Every row comes from one small tree of marks. The marks that hang from a mark follow it in brackets, in alphabetical order. Every link used is in the known rows. Which tree was each row made from?
Known rows
N(F(A E T(C L))): 22; -30; -21; -11; 1; 0; -13; -15; 2; -2; 7; -18; -12; -18; -32; 15; 7; -10; 2; 14; -47; 12; -12; -9
C(A): 2; 7; -6; 6; 0; -1; 0; 5; -7; -6; -4; 6; 1; -7; 2; -7; -12; -10; 5; 4; -9; 0; 15; -7
N(F(A E T)): 7; -21; -4; -2; 1; -1; -12; 2; 1; -9; 23; -24; -9; -22; -10; 4; -6; -18; 0; 3; -10; 16; -2; 3
F(T): 8; -3; -1; 5; 6; 5; -4; 14; 0; -5; 1; -2; 0; -10; 3; -2; -3; 1; -8; 1; -10; -2; 1; 17
F(A E T(C L)): 23; -31; -22; -14; -1; 5; -14; -8; 1; -7; 13; -1; -13; -16; -43; 14; 10; -14; 8; 11; -43; -16; -16; 8
C(A(F)): 4; 12; 3; -13; 1; -4; 1; -17; -7; -9; -16; -2; -3; -13; 6; -4; -3; -34; 4; 7; -14; 10; 17; -10
X(L): -11; -4; -8; -6; 0; -5; 5; -10; 0; 6; -8; 11; -2; 4; -25; 1; 5; 2; 0; 1; -13; 8; -3; -1
N(F(T(C L(E) Q))): 23; -30; -17; 7; 3; -1; 1; -11; 2; 13; 0; -24; -4; 2; 6; -11; 15; 20; -39; 4; -53; 17; 1; 0
R(X(L(E))): -13; -14; 1; 5; -11; -1; 5; -23; 0; -1; 1; -4; -6; 10; -13; -12; 27; 8; -14; 0; -17; 3; -12; -1
L(N(F(E T(Q)))): 1; -29; -7; 5; 17; 8; -12; 19; 4; -16; 19; -15; -2; -14; 48; -16; -14; -22; -17; 2; -5; 17; 6; -9
U(T): 3; 5; 2; 7; 6; -1; -4; 0; 1; 9; 17; 2; 1; 0; 23; 9; -2; -5; 6; -4; -4; 8; -4; 0
F(A E T(L Q)): 13; -40; -13; -6; 5; 1; -14; 10; 5; -4; 14; -1; -12; -9; -31; -11; 1; -48; -9; -3; -32; -8; -3; 10
W(T(C L(E N) Q)): 14; -45; -28; 0; -2; 4; 2; -6; -1; -1; -6; 12; -7; 20; 3; -12; 30; 14; -33; -3; -25; -13; -10; -9
N(F(A T(C L(E)))): 26; -33; -16; 4; -5; -3; -3; -21; -1; 8; 6; -30; -9; -2; -23; 7; 13; 26; -25; 7; -49; 19; -12; 3
S(T(C F)): 8; 8; 18; 1; 3; 3; 7; -21; -4; 8; 28; -10; 6; 3; 32; 8; -21; 36; -7; 11; -12; 16; 3; 5
U(T(C(A))): 16; 10; -15; 3; 4; 3; -3; -14; -8; 6; 23; 7; 1; -13; 24; 12; -9; 4; 15; 8; -29; 2; 8; -7
R(X): -4; -2; 7; 0; -2; 6; -5; -12; 0; -6; -2; -3; -2; -4; 12; -5; 12; -16; 3; 3; -7; -1; -5; -10
A(F): 2; 5; 9; -19; 0; -3; 1; -21; 0; -4; -12; -6; -4; -6; 4; 3; 7; -22; -1; 4; -5; 10; 2; -2
X(L(E N(F(T)))): -6; -25; -7; 15; 7; -1; 4; 2; 0; -6; -1; -16; -2; 4; 19; -10; 0; 29; -32; 3; -17; 31; -6; -1
L(E N): -2; -18; 0; 15; 0; 4; 1; 4; -1; -14; 13; -8; -2; 13; 28; -10; 1; 22; -18; -2; 11; -2; -8; 1
L(N(F(E))): -7; -15; -4; 2; 7; 3; -9; 3; 2; -17; 6; -13; -3; -5; 32; -1; -7; -10; 2; 8; 9; 18; -3; -29
N(F(E T(Q))): 5; -17; -6; 1; 9; 1; -9; 11; 4; -4; 15; -19; -3; -18; 19; -13; -5; -22; -16; 0; -13; 14; 11; 0
U(T(F L(E N))): 0; -21; 9; 23; 7; -5; 1; 23; 3; 8; 9; -4; 5; 28; 41; -2; -4; 7; -18; -1; -20; 20; -5; -10
F(A E T(L)): 13; -29; -11; -5; 1; 0; -15; 11; 3; -11; 5; 0; -12; -10; -43; 3; 6; -34; 3; 3; -28; -10; -11; 8

Which tree is each row?
-18; -25; 1; 11; 0; 1; 3; -25; 0; -8; -3; -17; -4; 11; 27; -13; 15; 13; -22; 5; -15; 33; -12; -27  R(X(L(E N(F))))
15; -40; -15; -5; 14; 10; -8; -15; 0; -2; 34; -22; -3; -18; 40; -2; -21; 4; -21; 4; -27; 25; 2; -1  L(N(F(A T(C Q))))
3; -40; -5; 12; -1; -6; -2; -13; 2; -2; -2; -25; -8; 16; 2; -4; 3; 6; -24; 1; -17; 30; -13; -23  T(L(E N(F(A))))
23; -20; -29; -4; 8; 6; -11; 8; -3; -8; 3; 10; -7; -18; -13; -11; 0; -30; -3; 12; -55; -18; 12; -3  F(E T(C(A) L Q))
10; -10; 2; -5; 0; -3; -2; -8; -2; 22; 48; -8; 3; -3; 18; 22; -16; 9; 9; 3; -24; 17; -1; 7  U(T(C F(A)))
12; -1; -10; 0; -1; -5; 4; 7; -6; 10; -15; 8; 6; 2; -8; 2; -11; 0; 3; 17; -50; 7; 16; -19  T(C(A) F L)
6; 2; -9; -6; -6; 0; -1; 12; -8; -3; 20; 2; 3; -13; 7; 3; -15; -4; 15; 16; -22; -8; 18; -8  T(C(A) F(E))
9; -20; -10; 13; -1; -1; 5; 11; -7; -3; -3; 0; 4; 16; 20; -8; -10; 22; -16; 14; -40; 6; 9; -17  T(C(A) F L(E N))
10; -6; -4; -15; 8; 2; -9; 3; -4; -18; 5; -3; -8; -28; 14; -19; -6; -60; -5; 4; -22; -3; 24; 8  C(A(F(E T(Q))))
-7; -36; -13; -4; 9; 1; -10; -2; 1; -15; 17; -10; -10; -16; -6; 2; -11; -15; -3; 7; -15; 26; -9; -7  X(L(N(F(A E T))))
0; -18; -4; -7; -5; -6; -8; -13; 1; -3; 21; -23; -9; -12; -13; 6; -4; -19; 7; 3; 0; 18; -3; -14  N(F(A E))
1; -24; -24; -9; 10; 7; -7; -10; 0; -12; 10; -4; -5; -18; 11; 9; 0; 13; -1; 18; -31; 18; -10; -13  X(L(N(F(E T(C)))))
6; -26; -16; -5; 1; -4; 0; 8; 2; 9; -28; 20; -4; 13; -24; -13; 23; -29; -19; -9; -19; -4; 3; -11  W(T(L Q))
18; -33; -18; -12; 3; 4; -12; -15; 1; 1; 43; -25; -9; -27; 3; 1; -7; -12; -8; 5; -29; 11; 2; 6  N(F(A E T(C Q)))
-3; -18; 1; 17; 1; 0; 2; -4; 0; -7; 5; -26; 0; 11; 39; -8; -2; 26; -24; 1; 7; 25; -3; -16  L(E N(F))
-4; -48; -1; -5; 7; -2; -8; 21; 5; -2; 20; 0; -4; 10; 6; -12; -19; -46; -8; 0; -19; 8; 4; -14  T(F(A E) L(N) Q)
15; 0; -17; 2; 9; 4; -4; -12; -6; 12; 34; 7; 1; -12; 37; -1; -14; -9; 3; 1; -32; 3; 16; -5  U(T(C(A) Q))
-19; -18; -2; -2; 6; 8; -3; -16; 1; -12; -7; 11; -2; 3; 16; -8; 7; -13; 1; 6; -13; 10; -13; -21  R(X(L(N)))
12; -19; -23; -14; -3; 4; 2; -11; -3; 9; 7; 13; -3; -2; -2; -2; 18; 3; -12; -4; -14; -13; 4; 2  W(T(C Q))
-5; -19; 6; 5; 9; -2; 1; 25; 3; 0; -20; 6; 6; 19; 18; -4; -13; -7; -8; 7; -19; 17; 2; -20  T(F L(N))
-2; -9; 23; 13; 15; 2; 2; 3; 1; -4; -4; 0; 6; 22; 37; -6; -24; 6; -16; 8; -11; 27; -2; -16  S(T(F L(N)))
15; -43; -6; 11; 2; -7; -2; -3; 3; 11; 7; -30; -9; 4; -11; -17; 4; -8; -41; -8; -38; 27; 2; 6  N(F(A T(L(E) Q)))
9; -5; -9; 0; 5; 0; -5; 12; -5; 11; 48; 3; 4; -12; 41; -1; -23; -23; 9; 5; -30; 2; 24; -5  U(T(C(A) F(E) Q))
